Each row was made from one small tree. The marks that hang from a mark follow it in brackets, in the order of their numbers. Every link used is in the known rows. Write each row's tree.
Known rows
k820[k451]: [ 0.80 -0.43  1.12  0.84 -1.98  4.21  0.91  0.82 -1.11  0.72  0.36 -1.10
 -0.85 -1.33 -1.36  3.12  1.43 -1.22]
k17[k473[k291 k451]]: [-1.79  2.70  3.51 -1.85 -4.00  2.73 -3.57  2.65 -4.08  0.01  1.07  0.35
 -2.60 -1.62 -2.65  0.97 -0.39 -3.08]
k291[k473[k449 k451[k228]]]: [-3.55  0.20  5.63  2.03 -1.16  4.12 -1.55  1.45 -2.25  0.14  1.73  2.24
 -0.67  2.91 -1.61  1.51  4.88 -1.03]
k473[k291 k449]: [-0.22 -0.71  3.41  0.01 -2.32 -0.75 -0.74  0.36 -3.81  2.04  0.90  0.20
 -2.53 -0.28 -0.92 -0.41 -0.39 -3.99]
k228[k451[k473[k291] k820]]: [-1.98 -0.29  6.00 -1.25 -0.61  0.10 -0.45  4.13 -1.27  1.08 -0.96  0.66
 -0.90 -2.93 -6.34  2.06 -2.24 -0.25]
k449[k473[k451]]: [-2.22  1.21  0.99 -3.01 -0.46  3.98  1.56 -2.00 -0.44  0.77 -0.07 -1.08
 -1.40 -1.87 -0.42  0.63  1.92 -2.09]
k820[k451[k473]]: [-1.53 -1.78  3.25  0.20 -1.88  4.65  1.64  1.83 -0.60  1.19  0.17 -0.84
  0.54 -0.68 -4.13  2.85  1.19 -0.34]
k17[k473[k291 k449 k451[k228 k820]]]: [-5.34  0.67  8.60  0.19 -2.41  2.82 -6.88  3.85 -5.78  1.07  3.06  4.72
 -2.47  1.03 -6.81  3.80  0.09 -3.40]
k291[k473[k451[k228]]]: [-1.90  0.81  4.47  1.10 -1.27  5.93 -1.48  0.80 -1.49 -0.75  0.92  1.37
 -0.07  0.47 -1.76  1.97  3.55 -0.10]
k291[k473[k449 k451]]: [-2.48  1.13  4.01  1.86 -2.37  1.15  0.99  2.34 -1.96 -0.41  0.75  0.73
 -1.31  2.57 -0.32  0.67  4.77 -1.06]
k291[k473[k451]]: [-0.63  1.83  2.74  0.84 -2.40  2.93  1.09  1.78 -1.22 -1.44 -0.19 -0.04
 -0.80  0.22 -0.39  1.05  3.36 -0.29]
k449[k473[k291]]: [ 1.49  0.62  2.41 -3.08 -2.08  1.74  0.75 -2.40 -2.89  1.60 -0.37 -1.42
 -2.15 -3.50 -1.03 -1.44 -0.94 -2.89]
k473[k451]: [-2.07  0.64  0.72 -0.93 -0.85  3.22  0.04  0.31 -0.65  0.28  0.37 -0.33
 -1.35 -0.94 -0.33  2.21  1.16 -2.25]
k228[k820[k451[k473[k291 k449]]]]: [-1.27 -0.79  5.89 -0.21 -3.65  1.88  0.42  2.48 -3.97  2.34  0.64  1.08
 -0.86  0.11 -4.22  1.02  2.99 -2.12]
k820[k228]: [ 0.56  1.03 -0.67  0.94 -0.44  2.30  0.69 -0.33 -2.01  2.48  2.43  0.12
  1.05 -3.95 -2.09 -0.03  0.58 -2.97]
k451[k228 k473 k820]: [-3.72 -2.70  6.44  0.14  0.85  4.43 -1.56  0.86 -1.01  0.74  1.04  3.78
  1.85 -1.42 -7.65  3.27 -0.59 -0.57]
k820[k228 k451[k473[k449]]]: [-2.93 -1.39  3.19  2.37 -1.27  3.07  1.08  2.89 -2.52  4.36  3.60  0.11
  1.45 -0.04 -5.42  1.92  2.67 -2.29]
k473[k291 k449 k451[k228[k820]]]: [-3.21  0.61  5.13 -1.13 -1.40  3.49 -3.63 -0.10 -4.33  2.13  1.76  3.18
 -2.10  0.14 -1.71  1.29  2.92 -3.85]
k473[k291 k451[k820]]: [-1.26  0.30  4.36 -0.85 -1.92  1.02 -2.32  2.07 -3.51  0.56  0.28  1.22
 -3.05 -1.36 -3.56  4.20 -1.88 -3.31]
k820[k228[k451[k473]]]: [-2.56  1.07  1.10 -0.14  0.97  2.48  1.60  2.68  0.37  2.94  1.52 -0.75
  2.18 -4.24 -4.52 -0.43  0.84 -0.37]
k17[k473[k291 k449]]: [-1.27  1.26  4.63 -0.07 -4.11 -0.24 -2.74  2.33 -4.94  0.94  1.76  1.30
 -2.14 -0.47 -2.93 -1.23  0.20 -3.49]
k473[k291 k449 k451[k820[k228]]]: [-2.79  0.70  4.41  1.46 -1.32 -0.48 -2.81  3.22 -5.45  3.96  3.53  2.35
 -2.26 -0.64 -4.84  3.23 -0.43 -5.39]

Write each row's tree
[-3.75 -0.97  5.07 -0.50 -1.00  3.50 -4.16  0.20 -4.06  2.72  2.14  1.42
 -2.84  1.19 -1.91  2.27  0.48 -4.28]
k473[k291 k449 k451[k228]]
[-2.62  1.94  4.84  4.00 -1.41  0.05 -0.14  4.34 -3.68  1.35  3.11  3.06
 -0.05  0.97 -4.48  2.46  3.92 -2.10]
k291[k473[k449 k451[k820[k228]]]]
[-5.14 -1.10  3.64  0.14  0.34  4.53 -2.44 -0.11 -1.63  1.81  2.23  2.06
 -1.11  1.71 -1.65  2.65  2.54 -2.93]
k473[k449 k451[k228]]
[-2.70  1.32  2.37 -1.45 -0.01  6.40 -1.90 -1.18 -1.41  0.19  0.91  3.02
  0.17 -1.75 -1.49  2.08  3.75 -1.63]
k473[k451[k228[k820]]]
[-1.22  1.12  2.66 -0.87 -0.57  1.53 -0.15  3.14 -1.91  3.85  1.46 -1.30
  0.55 -4.64 -4.85 -0.72 -1.19 -1.77]
k820[k228[k451[k473[k291]]]]
[-3.00  0.38  3.95  0.11 -0.56 -0.28 -0.19  3.67 -2.61  4.87  2.35 -0.45
  0.02 -2.23 -4.79 -1.20  0.07 -2.58]
k820[k228[k451[k473[k291 k449]]]]
[-3.61 -3.02  7.20 -0.37 -0.99  2.77 -2.55  0.31 -3.51  3.10  1.70  1.98
 -0.44  0.70 -4.95  0.05 -0.29 -2.74]
k451[k228 k473[k291 k449]]
[-2.91  1.91  2.59 -3.59  0.31  7.07 -0.54 -3.35 -1.12  0.78  0.54  2.08
 -0.04 -2.67 -1.60  0.63  4.42 -1.49]
k449[k473[k451[k228[k820]]]]
[-1.05  1.96  3.46 -1.63 -1.04  1.95 -1.39  0.35 -4.50  3.55  2.22  0.62
 -1.84 -3.90 -4.93  2.12 -0.85 -4.26]
k449[k473[k291 k451[k820[k228]]]]
[-2.96  0.86  6.10  2.84 -1.86 -0.09  0.31  4.00 -2.51 -0.82  0.78  2.93
 -1.42  2.64 -3.19  3.00  3.86 -0.84]
k291[k473[k449 k451[k820]]]
[-3.67  2.04  4.77 -0.80 -4.05  0.94 -3.67  3.20 -4.82  0.93  1.93  1.06
 -3.16  0.77 -2.54  0.65  0.88 -3.87]
k17[k473[k291 k449 k451]]
[-1.44  1.28  3.93 -2.19 -1.55  5.33 -3.53 -0.82 -3.62  1.16  0.85  2.29
 -1.58 -2.22 -1.79  1.70  1.71 -3.02]
k473[k291 k451[k228[k820]]]
[-0.86  1.23  2.52 -3.67 -1.96  2.88 -0.22 -1.57 -2.77  1.72 -0.16 -1.63
 -3.17 -2.19 -0.77  0.33 -0.12 -3.31]
k449[k473[k291 k451]]
[-2.29  0.45  6.59  1.87 -0.94  4.80 -2.22  2.26 -2.07 -1.33  0.83  3.54
 -0.10  0.46 -4.53  4.38  2.54  0.16]
k291[k473[k451[k228 k820]]]
[ 0.39 -0.12  4.65 -1.20 -3.70  3.68  0.40  1.75 -3.25  1.41 -0.32  0.40
 -0.27 -2.20 -4.19  1.35  1.74 -1.18]
k228[k820[k451[k473[k291]]]]
[-3.12 -0.35  5.59  0.17 -1.85 -0.78 -2.27  2.71 -4.23  1.50  1.23  2.14
 -3.60  0.98 -3.48  3.75 -0.49 -4.19]
k473[k291 k449 k451[k820]]
[-2.72  0.92  5.12 -1.66 -1.22 -0.40  0.78  2.83 -1.83  1.96 -0.38  1.04
 -0.49 -1.64 -3.16 -1.70  2.34 -1.04]
k228[k451[k473[k291 k449]] k820]
[-2.51 -0.70  5.99 -0.63 -0.78  4.12 -4.80  1.09 -3.79  1.24  1.20  2.75
 -2.39 -1.04 -4.84  5.02 -1.65 -3.13]
k473[k291 k451[k228 k820]]
[-4.10 -0.22  7.74  2.93 -0.77  2.96 -2.31  2.94 -2.80 -0.29  1.78  4.30
 -0.64  2.82 -4.52  3.84  3.87 -0.77]
k291[k473[k449 k451[k228 k820]]]
[-0.79  2.57  3.68  2.93 -1.50  1.89 -0.04  3.64 -3.01  0.38  2.24  2.19
  0.41 -1.50 -4.57  3.01  2.54 -1.20]
k291[k473[k451[k820[k228]]]]
[-1.48  1.84  4.14 -4.22 -1.15  5.97 -2.13 -2.87 -3.49  1.75  0.44  1.52
 -1.65 -3.06 -1.85  0.29  2.32 -2.84]
k449[k473[k291 k451[k228[k820]]]]
[-2.37  2.37  5.63 -0.85 -3.69  1.53 -4.23  4.11 -4.69 -0.50  1.16  2.41
 -2.64 -1.65 -5.45  3.30 -1.37 -2.76]
k17[k473[k291 k451[k820]]]
[-2.53 -2.09  5.47 -0.63 -2.09 -0.27 -0.03  1.24 -3.31  2.48  0.73  0.58
 -1.06  0.28 -3.69 -0.73 -0.50 -2.99]
k451[k473[k291 k449]]
[-4.88  1.04  6.42 -0.58 -2.84  4.16 -6.14  2.37 -5.17  1.57  2.89  2.55
 -2.47  1.06 -3.87  1.37  1.00 -3.68]
k17[k473[k291 k449 k451[k228]]]
[-3.85 -1.00  7.18 -0.21 -0.58 -1.69 -0.52  4.83 -2.02  2.06 -0.01  1.37
 -1.27 -0.59 -6.22  1.59 -1.02 -1.15]
k228[k451[k473[k291 k449] k820]]
